Each row comes from the steps of one walk. Every step used is in the known rows, and no mark comes twice. Write the walk behind each row, first mark first.
Known rows:
mavu -> nales -> vede:  .24  .15 -.21  .16 -.09  .31 -.08  .24  .02 -.09  .06 -.12 -.01  .03  .15  .07  .10 -.07 -.21 -.01  .00  .02
mesisik -> fogi -> vede -> nales:  .10  .17 -.22  .01  .25  .35  .27  .36  .17 -.18 -.23 -.21  .01  .08  .18 -.04  .06  .12 -.35  .00  .08  .07
nales -> vede -> fogi -> mesisik:  .20  .19  .00  .15 -.04  .22  .14  .35  .09  .08 -.02 -.24  .24 -.05  .26  .06 -.25  .02  .00  .02 -.12  .15
fogi -> vede -> nales:  .25  .14 -.21  .07  .25  .33  .09  .35  .04 -.24 -.18 -.15  .00  .14  .17  .02  .02  .06 -.35  .05  .13 -.07
mavu -> rizus:  .10  .18 -.08  .07  .14  .19 -.10  .33  .03  .15  .05 -.36 -.07  .16  .02  .13  .01 -.05 -.24 -.04 -.04 -.07
mesisik -> rizus -> mavu -> nales -> vede -> fogi: -.06  .05 -.34  .18  .00  .19 -.13  .28 -.14 -.04  .37 -.01  .03  .02  .24  .06 -.01 -.12 -.11  .14 -.04  .15
vede -> fogi -> mesisik:  .07  .10  .03  .14  .07  .09  .05  .37  .05  .02  .00 -.32  .16  .05  .15 -.06 -.26 -.02 -.05  .01 -.10  .07
vede -> nales -> mavu -> rizus:  .20  .21 -.23 -.01  .29  .26 -.05  .26 -.11  .05  .02 -.17 -.14  .14  .11  .08  .17 -.04 -.39  .06  .13 -.10
nales -> vede -> fogi -> mesisik -> rizus -> mavu: -.05  .05 -.22  .16 -.02  .14  .11  .35 -.03  .20  .21 -.05  .22 -.03  .24  .08 -.25  .03  .06 -.03 -.07  .16
vede -> nales -> mavu -> rizus -> mesisik -> fogi:  .11  .16 -.16 -.14  .28  .28  .09  .17  .11  .20 -.06 -.23 -.06  .10  .16  .00  .16  .04 -.35  .01  .25  .00
mesisik -> fogi -> vede -> nales -> mavu -> rizus:  .16  .22 -.25 -.11  .41  .28  .18  .31 -.06  .05 -.12 -.14 -.19  .01  .19  .08  .19  .02 -.55  .17  .15 -.06
vede -> fogi:  .06  .13 -.03  .13  .08  .19 -.06  .35  .02 -.19  .09 -.36  .08  .15  .20 -.11 -.14 -.07 -.11  .08 -.15  .05
mesisik -> fogi: -.04  .13 -.12  .03  .03  .25  .13  .33  .20 -.08 -.05 -.38  .02  .12  .07 -.12  .01  .05 -.14 -.18 -.11  .07
mesisik -> rizus -> mavu -> nales: -.14 -.05 -.39  .14  .06  .10 -.22  .27 -.15 -.04  .30  .00 -.11  .15  .02 -.01  .12 -.12 -.20 -.07  .06 -.04
mavu -> nales:  .12  .07 -.17  .13  .03  .19 -.17  .26 -.02 -.14  .08 -.19 -.08  .14  .04 -.04  .10 -.12 -.27 -.01  .01 -.05
mavu -> nales -> vede -> fogi -> mesisik:  .21  .15 -.08  .20 -.05  .19  .03  .29  .01  .06  .06 -.15  .14 -.08  .22  .09 -.12 -.08 -.13  .12 -.04  .16
vede -> nales:  .14  .18 -.21  .10  .12  .34  .04  .31  .13 -.17 -.06 -.27  .05  .21  .11 -.04  .04  .06 -.19 -.11  .07  .02
vede -> nales -> mavu:  .20  .15 -.25  .02  .19  .31  .02  .25 -.08 -.21 -.04 -.10 -.06  .15  .17 -.12  .12  .00 -.32 -.01  .11 -.10
mesisik -> rizus -> mavu -> nales -> vede: -.01  .02 -.42  .15 -.05  .23 -.12  .24 -.10  .02  .28  .08 -.03  .05  .11  .12  .11 -.06 -.15 -.05  .06  .03
fogi -> mesisik -> rizus: -.05  .00 -.17  .09  .13  .06  .03  .34  .11  .20  .02 -.17  .15  .09 -.02  .05 -.08  .09 -.01 -.17 -.06  .01
rizus -> vede:  .18 -.05 -.12  .11  .09  .25  .08  .38  .04 -.09 -.19 -.21  .06  .21  .22 -.12  .04 -.11 -.15 -.08 -.07 -.07
vede -> nales -> mavu -> rizus -> mesisik:  .25  .14 -.14 -.07  .29  .25 -.10  .14 -.03  .16 -.01 -.16 -.04  .17  .14  .05  .13 -.02 -.34  .06  .29 -.13
nales -> vede -> fogi -> mesisik -> rizus:  .03  .09 -.12  .13  .06  .15  .14  .36  .13  .21  .10 -.16  .30 -.03  .20  .13 -.20  .09  .06  .02 -.17  .19
nales -> mavu -> rizus -> mesisik -> fogi -> vede:  .17  .05 -.05 -.18  .30  .16  .02  .22 -.05  .18 -.12 -.14 -.13  .01  .17  .04  .07 -.04 -.44  .18  .16 -.14

Write each row's walk:
 .07 -.09 -.30  .10  .32  .20  .26  .40  .15  .19 -.22 -.07  .24  .16  .16  .04  .06  .08 -.08 -.11  .07  .08 : fogi -> mesisik -> rizus -> vede -> nales
-.15 -.02 -.31  .09  .07  .14 -.10  .32 -.06 -.01  .20 -.09 -.01  .19  .07 -.04 -.02 -.02 -.08 -.15  .00 -.05 : mesisik -> rizus -> mavu
 .17  .10 -.30  .17 -.16  .29 -.10  .24 -.13 -.11  .16  .00 -.08  .02  .18  .02  .06 -.12 -.22 -.07  .10 -.01 : rizus -> mavu -> nales -> vede
 .19  .01 -.09  .08  .21  .21  .01  .39  .01  .19 -.11 -.30 -.02  .19  .16  .06  .08 -.14 -.23  .00 -.04 -.08 : mavu -> rizus -> vede
 .07  .09 -.05 -.15  .19  .18 -.02  .17  .04  .27  .00 -.26 -.09  .07  .10 -.02  .08 -.04 -.29  .01  .11 -.07 : nales -> mavu -> rizus -> mesisik -> fogi
 .15  .13 -.28 -.08  .31  .32  .23  .30 -.04 -.23 -.19 -.05 -.11  .02  .24 -.12  .15  .06 -.46  .08  .13 -.04 : mesisik -> fogi -> vede -> nales -> mavu
 .23  .07 -.20  .09  .31  .32  .12  .40  .07  .13 -.17 -.26  .02  .22  .21  .10  .15 -.06 -.29  .00  .10  .00 : mavu -> rizus -> vede -> nales
 .06  .09 -.11 -.01  .16  .25  .16  .36  .11 -.15 -.17 -.24 -.03  .05  .13 -.06 -.03  .04 -.31  .00 -.05  .00 : mesisik -> fogi -> vede
 .26 -.01 -.28  .03  .26  .33  .15  .31 -.10 -.16 -.20 -.03 -.01  .19  .32 -.17  .20 -.09 -.31  .02  .11 -.10 : rizus -> vede -> nales -> mavu
 .36  .12 -.14 -.11  .40  .23 -.07  .20 -.12  .09 -.13 -.04 -.09  .09  .19  .12  .11 -.03 -.49  .23  .35 -.20 : fogi -> vede -> nales -> mavu -> rizus -> mesisik
 .12  .08 -.01 -.10  .25  .19  .06  .26  .16  .23 -.15 -.31 -.03  .06  .10  .11 -.03  .02 -.33  .09  .13 -.03 : mavu -> rizus -> mesisik -> fogi -> vede
 .21 -.01  .00  .03  .30  .05  .10  .40 -.22  .30 -.08 -.16  .02  .03  .31  .01 -.07 -.19 -.25  .22 -.03 -.06 : nales -> mavu -> rizus -> vede -> fogi -> mesisik
 .23 -.03 -.14 -.01  .26  .17 -.02  .34 -.18  .15 -.09 -.13 -.12  .14  .23  .00  .17 -.19 -.35  .10  .00 -.18 : nales -> mavu -> rizus -> vede
 .12  .03 -.02  .12  .26  .18  .01  .44 -.01  .14 -.01 -.37  .05  .17  .27  .04 -.04 -.19 -.20  .19 -.12  .03 : mavu -> rizus -> vede -> fogi
-.16 -.05 -.26  .18  .10 -.04 -.11  .32 -.17  .11  .32 -.02  .03  .04  .10  .01 -.13 -.12 -.11  .07  .02  .10 : vede -> fogi -> mesisik -> rizus -> mavu -> nales
 .20  .18 -.13  .19 -.05  .29 -.07  .28 -.01 -.15  .17 -.19  .06  .01  .24  .02  .00 -.12 -.18  .18 -.09  .13 : mavu -> nales -> vede -> fogi
 .16  .16 -.12 -.08  .35  .30  .15  .27  .22  .17 -.20 -.26  .02  .10  .15  .14  .05  .09 -.40  .08  .26  .05 : mavu -> rizus -> mesisik -> fogi -> vede -> nales
 .12 -.04 -.04  .14  .15  .23  .07  .42  .01 -.14 -.08 -.29  .12  .18  .34 -.16 -.07 -.15 -.11  .11 -.15  .04 : rizus -> vede -> fogi
 .02  .00 -.37  .16 -.06  .12  .00  .26 -.07  .23  .20  .12  .05 -.05  .09  .17 -.01 -.01 -.09 -.11  .09  .06 : fogi -> mesisik -> rizus -> mavu -> nales -> vede
 .14 -.06  .01  .15  .14  .12  .18  .44  .02  .07 -.16 -.25  .21  .10  .31 -.10 -.19 -.11 -.06  .06 -.10  .06 : rizus -> vede -> fogi -> mesisik
